Each row was made from one small tree. Brackets hold a mark, then the marks that hang from it, in the order of their numbers. Every link used is in the known rows. Write each row's tree.
Known rows
{Q_398 {Q_150 Q_364}}: 6,3,-5,1,-6,-4,14,-5,4,-4,1,-9,0,-13,1,0,7,-23,-6,-6,16,1,-14,1,2,2,3,-10,8,2,-8,-24,-1,2,0,12,1,-4,7,-6,13,-16,1,-27,3,22,3,3,-4,0,1,-5,6
{Q_441 Q_150}: 3,5,-5,-3,-4,-5,5,-1,-1,-8,-1,-4,-1,-2,-4,0,6,11,9,-3,2,7,1,4,2,-2,-4,-2,7,7,6,60,2,7,-6,5,2,0,-12,-5,-5,-4,-2,0,0,-3,1,0,0,3,-9,5,4
{Q_398 {Q_150 Q_441}}: 3,3,-2,-5,-6,-3,2,-1,7,-6,0,-12,3,-11,5,2,7,-19,-9,-7,7,4,-14,4,2,11,4,-7,8,5,-3,-14,-3,1,-3,7,1,-4,0,-4,15,-10,0,31,5,24,2,-13,-4,3,-12,1,3
{Q_150 Q_364 {Q_441 Q_160}}: 4,6,-2,-5,-5,0,18,8,4,-1,-4,-12,0,-13,-7,2,0,7,9,-3,11,6,8,5,0,-12,5,-5,1,1,-10,-11,-2,-19,2,3,1,-7,-16,-11,0,-24,3,17,4,0,12,15,-2,2,13,14,7
{Q_398 {Q_150 Q_364 {Q_441 Q_160}}}: 7,6,0,-4,-9,0,11,5,6,-4,-2,-11,-1,-11,0,1,4,-23,0,-7,14,4,-11,6,2,1,5,-10,5,3,-13,-22,-3,-16,2,6,-2,-7,-6,-7,15,-21,3,7,4,24,7,0,-3,2,3,-1,6
{Q_160 Q_364}: 1,0,-7,-3,-1,-2,-2,-4,6,-8,4,13,-4,16,21,-7,-1,8,6,-7,10,3,1,-5,-3,-14,-3,-4,6,2,8,1,0,8,0,6,5,0,11,-9,-6,17,3,-2,-3,-2,-1,4,-7,-6,-23,12,0
{Q_441 {Q_150 Q_398} Q_160}: 5,9,5,-5,-10,-2,-8,-9,-4,-4,-2,-1,-1,5,-5,7,6,7,24,-1,5,6,6,10,-1,-2,-2,3,1,9,2,74,3,-29,-4,-4,3,-1,-38,-10,-2,-7,-1,-19,0,-4,4,-5,6,1,-32,3,6
{Q_516 {Q_226 {Q_997 {Q_398 {Q_150 Q_441}}}}}: -8,-3,-12,-9,31,-4,-8,-3,4,5,37,-10,-2,15,4,-19,-9,-12,-7,-10,-10,-2,-1,15,2,-4,3,4,-8,2,-9,5,3,3,-2,3,6,-3,-5,-4,7,-6,-2,13,2,12,6,-7,1,2,6,-6,7
{Q_997 {Q_398 Q_150}}: -8,0,-9,1,-6,-3,-5,-16,0,2,3,-6,-1,-7,20,-10,6,-10,-12,-8,1,-7,-4,4,4,2,-5,-1,-13,-2,-11,-1,5,2,0,-1,6,4,0,-21,11,-5,-3,-9,6,11,-4,-5,3,-8,16,-12,-2
{Q_226 {Q_997 Q_398}}: -10,-2,-6,-7,39,0,0,-9,-1,11,0,-6,2,15,-1,-1,9,11,1,-5,-12,-4,7,2,-4,-4,-8,1,-10,2,-5,9,8,7,1,-2,4,6,-7,-13,7,-2,-4,2,-4,-2,-1,-6,3,-4,16,-5,0
{Q_997 {Q_226 Q_516} {Q_398 {Q_150 Q_364}}}: 5,0,-3,5,-32,1,2,-18,-4,8,10,-7,-3,-7,24,-20,-9,-6,-20,-17,-11,-14,3,5,5,-4,-3,6,2,-3,-8,-18,9,3,1,-2,-5,-2,4,29,15,2,-6,-30,3,8,-2,1,4,-12,35,-16,-1
{Q_364 {Q_160 {Q_441 Q_150}}}: -1,-4,22,7,4,1,-2,7,-1,-7,-8,14,2,-10,-14,7,0,9,7,3,3,15,-17,-1,-4,3,0,-2,3,-1,19,32,-7,-4,3,3,-4,-1,-7,18,-2,4,2,27,-1,-6,3,-1,0,7,-16,6,-4
{Q_364 {Q_160 {Q_398 Q_150}}}: 0,-5,21,-10,2,-5,4,19,-3,-3,-6,15,4,-13,-17,17,-3,-7,1,19,6,2,-25,-3,-2,12,4,-3,7,-3,11,0,-4,-6,-1,3,-2,2,3,19,7,0,0,-7,0,2,-2,-5,1,-2,9,-3,-1
{Q_398 Q_150}: 4,3,-3,-2,-6,-6,3,-5,4,-6,1,-8,3,-10,2,3,8,-20,-7,-6,10,1,-16,2,0,10,-1,-8,10,5,-2,-9,-1,3,-4,11,4,-2,2,-5,15,-6,-2,-4,3,23,0,-10,-5,0,-12,-5,2
{Q_364 {Q_160 Q_398}}: -2,-7,19,-12,4,-5,7,18,-4,-2,-7,16,6,-15,-20,18,-4,9,4,21,4,2,-17,-5,-4,6,1,1,6,-4,15,7,-2,-3,-2,3,-1,4,0,19,-1,4,0,-3,-2,-9,-1,0,0,-2,11,2,-2
{Q_516 {Q_226 {Q_997 Q_398}}}: -9,-5,-14,-8,32,-6,-7,-5,2,5,37,-8,-2,14,2,-17,-8,-1,-3,-8,-10,-2,2,15,-1,-8,0,6,-6,2,-6,12,6,4,-4,4,8,0,-7,-5,1,-2,-3,-2,0,3,6,-1,2,0,7,-4,6
{Q_364 {Q_150 Q_398} Q_160}: 3,-8,21,-15,8,-5,-10,-17,1,-3,-9,10,12,-3,-20,11,6,7,12,2,0,6,16,-6,0,33,-1,1,4,-9,12,-14,-8,-8,2,2,0,0,-2,17,-13,-6,-3,-22,4,-33,3,5,4,5,-40,2,0
{Q_997 {Q_226 Q_516} {Q_398 Q_150}}: 2,-1,-2,4,-30,0,-5,-17,-3,7,10,-6,-2,-6,26,-17,-8,-5,-21,-16,-14,-13,2,5,4,1,-4,10,4,-1,-4,-8,10,3,-1,-3,-4,1,0,30,15,10,-8,-15,2,9,-4,-6,3,-12,25,-15,-3
{Q_160 Q_364 Q_398}: -1,-1,-12,-1,-3,2,1,23,-2,-3,-1,16,-8,14,10,4,-7,7,6,18,10,-5,1,-11,0,-14,-1,2,2,1,3,1,0,11,-3,-4,4,5,18,-13,-15,19,6,-9,-5,-6,-9,5,-4,-8,6,8,-3
{Q_226 {Q_997 {Q_398 {Q_150 Q_441}}}}: -8,-1,-3,-8,37,2,-2,-6,2,10,-1,-9,1,17,3,-3,9,-4,-4,-8,-11,-3,0,3,-1,1,-6,-1,-11,2,-9,-1,6,3,1,-3,1,4,-4,-13,15,-6,-3,16,0,11,0,-12,2,-2,15,-10,1
{Q_226 Q_516 {Q_997 Q_398}}: -2,4,-2,-10,-4,2,4,-14,-3,7,-3,-6,3,20,0,-3,-3,11,-7,-7,-43,-9,12,4,-8,0,-9,2,-5,1,-6,4,8,5,2,-6,-1,5,-12,-10,10,18,-11,0,-11,-4,0,-5,1,-2,23,-5,-2
{Q_160 Q_441}: -4,1,-8,25,-1,0,-3,3,1,-6,-4,-8,1,-17,-5,4,5,14,-3,-2,6,8,0,-3,-4,-5,-2,0,2,4,7,3,0,7,-1,4,4,-1,-5,-9,-6,3,1,38,-1,0,-2,1,-3,10,-18,10,-6
{Q_516 {Q_226 {Q_997 {Q_398 Q_150}}}}: -8,-3,-12,-7,31,-5,-6,-5,3,5,38,-8,-3,16,3,-18,-7,-12,-5,-10,-8,-1,-3,15,1,-4,1,4,-7,2,-8,8,5,3,-4,5,6,-3,-5,-4,7,-4,-3,-3,1,11,5,-6,1,0,6,-9,6
{Q_150 Q_398}: 0,3,-5,-1,-3,-9,-8,-32,2,3,1,-13,8,-10,1,9,9,11,-1,-2,7,-7,3,1,-4,2,1,4,5,3,12,5,2,5,-3,2,8,4,-4,-6,-6,-6,-5,-27,1,-4,-3,-11,-1,1,-47,8,4
{Q_160 Q_364 Q_398 {Q_441 Q_150}}: -2,3,-12,26,-5,12,-10,34,-6,-6,-6,18,-14,19,6,-1,-7,8,9,17,8,4,1,-10,3,-20,2,4,-8,3,3,35,-4,12,-2,-12,-4,2,15,-15,-24,23,12,28,-4,-4,-10,5,-2,4,-2,7,-8

Write each row's tree
1,-3,7,9,2,2,17,16,-3,0,-7,4,0,-19,-18,9,-4,6,3,13,13,2,-9,-6,-2,-10,5,-4,0,-5,3,-14,-5,-1,4,5,-2,-2,10,7,-8,-11,5,-16,-1,-7,2,17,0,3,20,5,0 -> {Q_150 {Q_364 {Q_160 Q_398 Q_441}}}
1,6,-1,-7,-7,4,6,-14,-2,7,-3,-7,1,20,3,-7,-3,-8,-10,-10,-38,-10,5,4,-5,1,-6,-2,-5,1,-16,-11,5,2,4,-4,-4,2,-5,-10,17,10,-9,-14,-9,8,2,-4,1,-1,28,-12,0 -> {Q_226 Q_516 {Q_997 {Q_398 {Q_150 Q_364}}}}
3,0,-1,2,-31,2,-5,-14,-1,7,9,-9,-1,-6,27,-18,-9,-3,-22,-17,-17,-11,3,7,5,2,-2,9,1,-2,-5,-12,8,3,-1,-6,-5,-1,-1,30,15,7,-6,9,3,10,-2,-8,3,-10,26,-12,-2 -> {Q_997 {Q_226 Q_516} {Q_398 {Q_150 Q_441}}}
-2,-4,19,7,3,3,-1,27,-6,-4,-10,16,0,-12,-22,14,-4,9,6,20,3,9,-17,-4,-2,2,2,2,1,-2,13,31,-6,-2,0,-3,-5,3,-2,16,-7,6,5,23,0,-8,-2,-1,1,6,5,2,-6 -> {Q_364 {Q_160 Q_398 {Q_441 Q_150}}}
-2,5,-13,27,-5,8,7,33,-9,-1,-11,-4,-8,-12,-19,9,0,10,4,22,8,2,2,-4,3,-12,4,5,-5,3,-3,31,-1,9,-3,-8,-3,1,3,-13,-20,-2,7,15,-2,-4,-7,11,1,11,22,3,-4 -> {Q_160 Q_398 {Q_441 {Q_150 Q_364}}}
0,4,-1,-9,-6,2,2,-14,-1,4,-2,-7,2,20,4,-5,-2,-5,-11,-10,-41,-9,5,4,-6,6,-7,-1,-5,2,-11,-4,5,1,2,-5,-4,3,-9,-8,18,15,-10,-2,-10,6,-1,-10,0,-2,22,-12,-1 -> {Q_226 Q_516 {Q_997 {Q_398 Q_150}}}
4,0,11,-2,1,-5,6,-29,2,7,-2,-2,9,-12,-7,7,2,5,3,0,15,-6,-6,-2,-2,-4,7,-1,2,-5,11,-15,-6,-3,5,3,0,-2,7,10,-5,-18,-1,-59,3,-9,4,4,0,-1,-29,5,8 -> {Q_150 {Q_364 Q_160} Q_398}
1,3,-10,1,-6,-2,15,23,-4,0,-3,-6,-2,-14,-13,13,1,-14,-4,20,13,-7,-10,-5,3,1,4,-2,5,2,-9,-15,1,6,-5,2,2,2,12,-9,1,-9,1,-25,0,12,-6,3,0,-2,27,-7,2 -> {Q_160 {Q_398 {Q_150 Q_364}}}
2,-8,22,-18,9,-3,-1,7,4,-8,-12,9,9,-7,-23,8,3,9,12,2,-4,16,17,-5,2,32,1,-3,6,-9,7,-19,-10,-8,2,5,-3,-3,-4,16,-9,-7,0,31,4,-29,8,9,1,7,-13,8,-2 -> {Q_364 {Q_150 Q_441} Q_160}
4,0,0,-8,-5,0,-5,8,1,-9,-3,14,-4,14,3,-1,2,4,26,-4,8,12,19,-1,-2,0,-6,-3,2,4,-4,7,1,-29,0,3,5,-3,-19,-13,-6,8,2,-4,-1,-15,3,15,0,-4,-17,8,-2 -> {Q_441 {Q_160 {Q_364 Q_150}}}
0,-2,-5,3,-28,-3,-2,-17,-5,7,9,-6,0,-9,22,-17,-9,18,-16,-13,-18,-12,13,4,2,-5,-7,13,2,-2,1,3,12,6,-2,-5,-1,3,-6,28,4,13,-9,-12,0,-8,-3,1,4,-11,29,-7,-4 -> {Q_997 {Q_226 Q_516} Q_398}
-1,6,3,-8,-6,-3,-11,-18,4,3,-3,-15,8,-8,1,11,5,11,7,-1,5,-1,9,7,-4,1,5,5,0,4,5,7,-1,-21,-1,-6,4,0,-25,-9,-2,-12,-2,23,4,-2,4,-14,0,3,-44,14,5 -> {Q_150 Q_398 {Q_441 Q_160}}
6,0,8,5,-3,0,10,0,5,-4,-2,0,1,-13,-4,1,3,-25,-5,-4,14,5,-23,-1,1,4,5,-11,5,-1,-2,-24,-6,-3,3,10,-4,-6,8,7,14,-13,3,-14,3,21,4,2,-4,2,-3,-6,3 -> {Q_398 {Q_150 {Q_364 {Q_160 Q_441}}}}
-4,-6,18,7,5,1,0,24,-5,-3,-10,15,2,-18,-21,17,-4,10,3,21,4,7,-16,-7,-4,3,3,2,2,-4,15,5,-5,-3,1,-1,-3,3,1,16,-6,6,3,22,-1,-8,-3,0,0,5,4,4,-7 -> {Q_364 {Q_160 Q_398 Q_441}}
0,6,1,-10,-6,4,0,-11,0,6,-3,-9,1,20,4,-5,-4,-5,-12,-11,-42,-8,6,4,-6,5,-5,0,-5,2,-11,-6,4,2,3,-7,-5,2,-9,-8,18,13,-9,15,-9,9,2,-11,-1,-1,22,-9,-1 -> {Q_226 Q_516 {Q_997 {Q_398 {Q_150 Q_441}}}}
3,1,13,-6,1,-1,4,-22,7,7,-5,-8,10,-13,-4,7,-1,6,1,-2,11,-4,-2,0,-1,-4,13,-1,1,-7,10,-23,-10,-4,6,-2,-3,-4,4,9,-5,-22,2,-8,6,-4,8,-2,-1,3,-27,13,9 -> {Q_150 {Q_364 Q_160} Q_398 Q_441}
6,8,-6,2,-6,-3,6,-20,-1,0,-1,-11,1,-1,-3,-1,7,6,8,-4,8,-2,5,3,4,-7,3,0,2,4,3,45,0,6,-3,1,1,-2,-3,-6,-10,-16,-1,-41,3,-4,3,2,2,3,-20,5,9 -> {Q_441 {Q_150 Q_364 Q_398}}
-6,-1,-4,-7,37,4,4,-7,2,11,-1,-10,-1,17,2,-5,8,-6,-4,-8,-8,-5,0,4,0,-3,-4,-4,-13,1,-13,-7,5,4,3,-3,0,3,0,-13,14,-11,-2,5,0,12,1,-7,3,-2,22,-10,3 -> {Q_226 {Q_997 {Q_398 {Q_150 Q_364 Q_441}}}}
0,-10,17,-16,8,-2,2,21,-5,-5,-13,15,6,-7,-32,16,1,7,14,20,-1,9,14,-10,2,30,-1,1,4,-9,5,-14,-6,-7,0,3,-1,2,3,15,-15,0,0,-8,1,-34,0,15,3,5,8,-1,-5 -> {Q_364 Q_150 {Q_160 Q_398}}
1,2,-9,-1,-6,3,-2,24,-2,-5,0,16,-10,16,12,3,-6,-16,1,15,13,-5,-10,-9,4,-7,2,-3,1,2,-3,-10,-2,8,-3,-3,0,3,22,-11,-4,16,8,-12,-2,10,-10,-3,-4,-8,6,-1,-2 -> {Q_160 Q_364 {Q_398 Q_150}}
2,-2,-8,-7,0,1,-6,1,8,-9,-2,10,-3,22,14,-10,1,7,12,-8,4,9,24,-8,2,4,-3,-3,3,-2,2,-17,-5,7,1,2,2,-3,12,-10,-16,12,4,17,1,-18,1,13,-5,0,-24,13,-2 -> {Q_160 {Q_364 {Q_150 Q_441}}}
-3,-5,-3,3,0,0,-7,-10,1,10,10,-9,-2,-9,26,-17,-2,-4,-16,-15,5,-9,0,6,8,-1,-3,8,-2,-2,-3,-8,8,4,-2,-2,-2,0,2,27,13,-7,-3,10,9,12,-3,-10,5,-12,22,-12,-2 -> {Q_997 Q_226 {Q_398 {Q_150 Q_441}}}
-3,-2,-15,24,0,12,-12,33,-4,-7,-10,16,-11,16,-1,0,-4,8,9,17,6,6,23,-16,5,-2,-1,4,-7,-4,-3,-18,-5,9,0,-10,-1,2,21,-17,-30,21,11,25,-4,-21,-11,16,-1,7,-4,7,-11 -> {Q_160 {Q_364 Q_150} Q_398 Q_441}
-2,2,-11,27,-6,12,-10,31,-2,-6,-4,15,-13,13,12,1,-6,-15,-2,15,14,1,-11,-11,3,-13,4,0,-5,1,-1,-14,-5,8,-1,-9,-4,1,24,-14,-10,21,12,25,-2,13,-12,-1,-4,2,-4,1,-8 -> {Q_160 Q_364 {Q_398 Q_150} Q_441}
3,0,10,11,0,-1,1,-26,1,7,-5,-2,7,-14,-7,7,2,6,2,0,15,-3,-5,-3,-3,-7,7,0,-1,-6,12,-15,-7,-3,6,1,-2,-2,8,9,-7,-16,2,-39,2,-7,4,3,0,4,-33,6,4 -> {Q_150 {Q_364 {Q_160 Q_441}} Q_398}
0,-3,-11,23,1,9,-15,6,5,-10,-5,12,-8,18,12,-10,2,7,9,-8,7,13,23,-12,2,-1,-4,-2,-3,-2,4,-18,-6,7,4,0,-1,-3,14,-13,-22,20,8,32,-1,-18,-3,15,-4,9,-34,12,-10 -> {Q_160 {Q_364 Q_150} Q_441}
